What can hang from each mark
z_568: z_616 z_836
z_919: z_701
z_701: z_583 z_919
z_638: z_396 z_836
z_396: z_583 z_638
z_836: z_568 z_638
z_784: z_960
z_583: z_18 z_396 z_701
z_960: z_784
z_616: z_960

Each row was made from one small tree. The marks that hang from a mark follow it in brackets, in the order of their numbers. Every link used is in the known rows. Write each row's tree.
In the rows, 128 means zero.
Known rows
z_583[z_18 z_396[z_638[z_836[z_568]]] z_701[z_919]]: [ 64  78 120  85 101 165  86 135 178 128 134 146 119  41 104 155  81 140
 118 166 127 142 130 153]
z_638[z_396[z_583[z_701]] z_836]: [131 147 159  97 129 147 110 145 139 127 132 136 134 105 143 129 119 143
 135 113 128 118 155 126]
z_568[z_616[z_960[z_784]] z_836[z_638[z_396]]]: [203 159 150 183 150  81 191 128  42 121 123 112 111 252 133  94 179 115
 172  94 144 151 137 100]
z_568[z_616 z_836]: [208 135 106 163 145  81 153 114  72 135 125 111 125 189 146 106 175 105
 138 116 150 134  87 116]
z_568[z_616[z_960[z_784]] z_836[z_638[z_396[z_583[z_18]]]]]: [194 142 155 173 140  80 184 131  51 115 125 113 113 239 134  96 170 122
 167  99 143 149 138 112]
z_583[z_18 z_396[z_638] z_701[z_919]]: [ 39  83 110  98  91 143  96 133 188 131 119 156 110  37 102 158  68 122
 111 166 104 129 117 151]
z_919[z_701[z_583]]: [ 73 123  78 148 100 121 138 132 174 113 111 159 153  91 118 137 109 102
  94 126  93  93  87 113]
z_583[z_18 z_396[z_638[z_836[z_568[z_616]]]] z_701[z_919]]: [ 79  72 125  93  99 161 100 136 162 132 132 141 122  54  99 158  81 137
 117 169 136 142 129 153]
z_583[z_18]: [ 87 129  83 131 110 103 116 107 161 135  98 138 118 128 140 122 130 108
 103 114 115 102 108 138]
z_701[z_583[z_396[z_638[z_836]]] z_919]: [ 59 112 108 117 119 152 109 128 186 126 143 158 122  53  99 147  84 113
 102 149  97 125 111 116]
z_638[z_396 z_836[z_568[z_616]]]: [186 160 151 122 148 149 138 134  95 146 134 112 141 168 139 131 162 141
 140 113 165 130 156 123]
z_836[z_568[z_616] z_638]: [200 155 126 144 154 115 162 105  79 133 138  93 146 192 143 108 167 125
 133 124 140 147 117 124]
z_836[z_568]: [144 146  82 148 147 113 120 109 127 128 111 112 136 155 144 118 170 115
 118 120 132 120 105 121]
z_836[z_638]: [134 178 118 130 147 110 138 103 130 134 128 125 124 149 149 103 137 114
 132 104  95 128 118 117]
z_583[z_701]: [ 96 129  83 138 113 109 122 120 149 121 102 140 128 109 137 117 118 102
 112 123 107 110 100 115]
z_836[z_568[z_616[z_960]] z_638[z_396[z_583[z_701]]]]: [191 153 164 146 138 119 178 128  70 123 138  96 143 191 138 116 151 140
 149 127 138 144 148 127]
z_638[z_396[z_583[z_18]] z_836[z_568[z_616[z_960[z_784]]]]]: [156 129 164 127 133 140 134 146 100 122 121 117 136 177 130 130 153 148
 139 108 164 127 173 128]
z_638[z_396[z_583[z_18 z_701[z_919]]] z_836[z_568[z_616]]]: [163 116 162  95 118 155 128 148 117 120 142 120 152 118 132 136 130 151
 128 135 161 132 150 140]
z_784[z_960]: [ 81 153  83 188 133  90 155 124 130 127  87 137 106 180 134 119 137  73
 136 102 121  95 109  88]
z_701[z_583[z_18 z_396] z_919]: [ 37  90  85 110  85 135 120 120 204 112 136 162 126  49 103 144  76 101
  85 159  90 124  93 132]
z_583[z_18 z_396[z_638[z_836]] z_701[z_919]]: [ 52  82 121  86  97 160  88 136 184 131 129 154 114  36 103 155  70 134
 117 161 118 136 130 151]
z_701[z_583[z_18 z_396[z_638[z_836[z_568]]]] z_919]: [ 56  90 105 103 104 160 103 127 193 121 148 153 127  49  99 149  86 126
  96 161 111 131 114 136]
z_396[z_583]: [104 133 106 139 132  94 107 119 152 119 102 131 126 113 144 121 126 108
 108 111  99  97 104 123]

Write each row's tree
[170 152 137 100 134 111 130 127 124 110 161 128 126 123 155  97 145 136
 154 126 112 156 106 134] -> z_568[z_836[z_638[z_396[z_583[z_18 z_701[z_919]]]]]]
[179 149 162 153 140 114 180 133  68 114 130 102 140 208 131 113 155 134
 150 120 137 147 154 118] -> z_836[z_568[z_616[z_960[z_784]]] z_638[z_396[z_583[z_701]]]]
[155 152 131 145 169 144 102 123 108 161 118 115 120 150 130 132 156 142
 134 108 154 112 144 120] -> z_396[z_638[z_836[z_568[z_616]]]]
[ 55  98 109 111 110 149  93 116 183 142 137 148 114  75 117 143  91 132
 102 144 112 122 132 143] -> z_701[z_583[z_18 z_396[z_638[z_836]]]]
[ 91 100 144 100 123 149  75 143 163 125 124 142 125  58 121 135  95 152
 116 129 125 106 136 140] -> z_396[z_583[z_18 z_701[z_919]] z_638[z_836]]
[ 52 108  87 124 104 132 125 122 192 113 136 160 127  57 104 142  83  94
  92 152  85 124  91 114] -> z_701[z_583[z_396] z_919]
[109  96 142  99 128 156  74 143 156 121 130 131 133  66 123 135 109 161
 118 137 137 115 137 144] -> z_396[z_583[z_18 z_701[z_919]] z_638[z_836[z_568]]]
[ 96 103 145 104 128 146  69 138 156 133 121 135 121  73 131 133 102 158
 120 124 129 104 145 145] -> z_396[z_583[z_18 z_701] z_638[z_836]]
[ 94 104 132 127 127 143 100 119 138 157 115 125 102 122 113 154 116 142
 129 136 143 128 156 152] -> z_583[z_18 z_396[z_638[z_836[z_568[z_616[z_960]]]]]]
[164 163 150 104 141 134 144 129 120 112 154 112 148 131 145 115 141 141
 140 136 114 150 130 132] -> z_836[z_568 z_638[z_396[z_583[z_701[z_919]]]]]
[203 171 152 134 150 123 175 119  75 140 145  98 145 192 143 118 163 131
 143 128 140 148 136 129] -> z_836[z_568[z_616] z_638[z_396]]
[ 91 100 130 140 133 145 109 137 125 134 112 132 109 120 103 146 110 130
 140 138 134 140 153 120] -> z_583[z_396[z_638[z_836[z_568[z_616[z_960[z_784]]]]]] z_701]
[ 85  92 104 130  99 148 128 137 163 125 127 150 153  84 105 155 102 127
 100 147 123 112 110 136] -> z_919[z_701[z_583[z_18 z_396[z_638[z_836[z_568[z_616]]]]]]]
[229 161 148 141 150  94 172 120  60 138 151 108 127 196 151 102 169 121
 158 118 142 154 110 123] -> z_568[z_616 z_836[z_638[z_396]]]
[ 94 136 135 112 103 113 125 140 155 127 112 143 127 101 141 135 108 122
 118 128 104 105 131 141] -> z_638[z_396[z_583[z_18 z_701]]]
[115 131 134 146 154 139 107 120 121 158 115 120 103 134 115 150 127 132
 140 127 136 129 152 128] -> z_583[z_396[z_638[z_836[z_568[z_616[z_960]]]]]]
[ 81 105 115 154 131 138 120 124 140 132 124 137 114 134 104 139 116 122
 117 131 124 128 144 113] -> z_701[z_583[z_396[z_638[z_836[z_568[z_616[z_960[z_784]]]]]]]]
[ 49 102  92 132  93 135 122 135 188 124 117 163 142  66 108 154  89 115
  96 144  95 100 102 134] -> z_919[z_701[z_583[z_18 z_396[z_638]]]]
[216 135 153 126 132  98 165 127  70 126 155 110 132 173 150 104 153 130
 151 130 143 155 109 136] -> z_568[z_616 z_836[z_638[z_396[z_583[z_18 z_701]]]]]
[197 173 155 156 148 117 186 119  64 137 134  95 137 214 138 115 166 134
 152 118 142 143 150 122] -> z_836[z_568[z_616[z_960]] z_638[z_396]]
[198 137 111 194 143  74 168 115  57 130 110 107 113 221 138 103 179 109
 150 102 153 127 106 106] -> z_568[z_616[z_960] z_836]
[169 130 165 120 130 149 139 150 102 118 134 116 146 140 128 133 138 148
 140 123 158 129 157 123] -> z_638[z_396[z_583[z_701[z_919]]] z_836[z_568[z_616[z_960]]]]
[117 132 157  85 113 151 111 147 153 121 134 142 136  89 135 132 109 144
 128 121 129 119 150 136] -> z_638[z_396[z_583[z_18 z_701[z_919]]] z_836]
[187 180 132 117 156 106 134 118 109 127 156 121 119 157 163  93 166 131
 162 111 115 153 113 125] -> z_568[z_836[z_638[z_396]]]
[181 154 126 173 154 106 176 111  67 121 119  96 134 231 131 103 175 120
 144 107 141 145 137 107] -> z_836[z_568[z_616[z_960[z_784]]] z_638]
[123  89 147 107 126 151  87 144 139 124 129 126 136  79 119 138 111 158
 117 139 147 115 135 144] -> z_396[z_583[z_18 z_701[z_919]] z_638[z_836[z_568[z_616]]]]
[163 153 158 102 148 152 109 139 125 128 139 117 141 131 147 129 151 152
 139 114 146 127 157 131] -> z_638[z_396[z_583] z_836[z_568]]
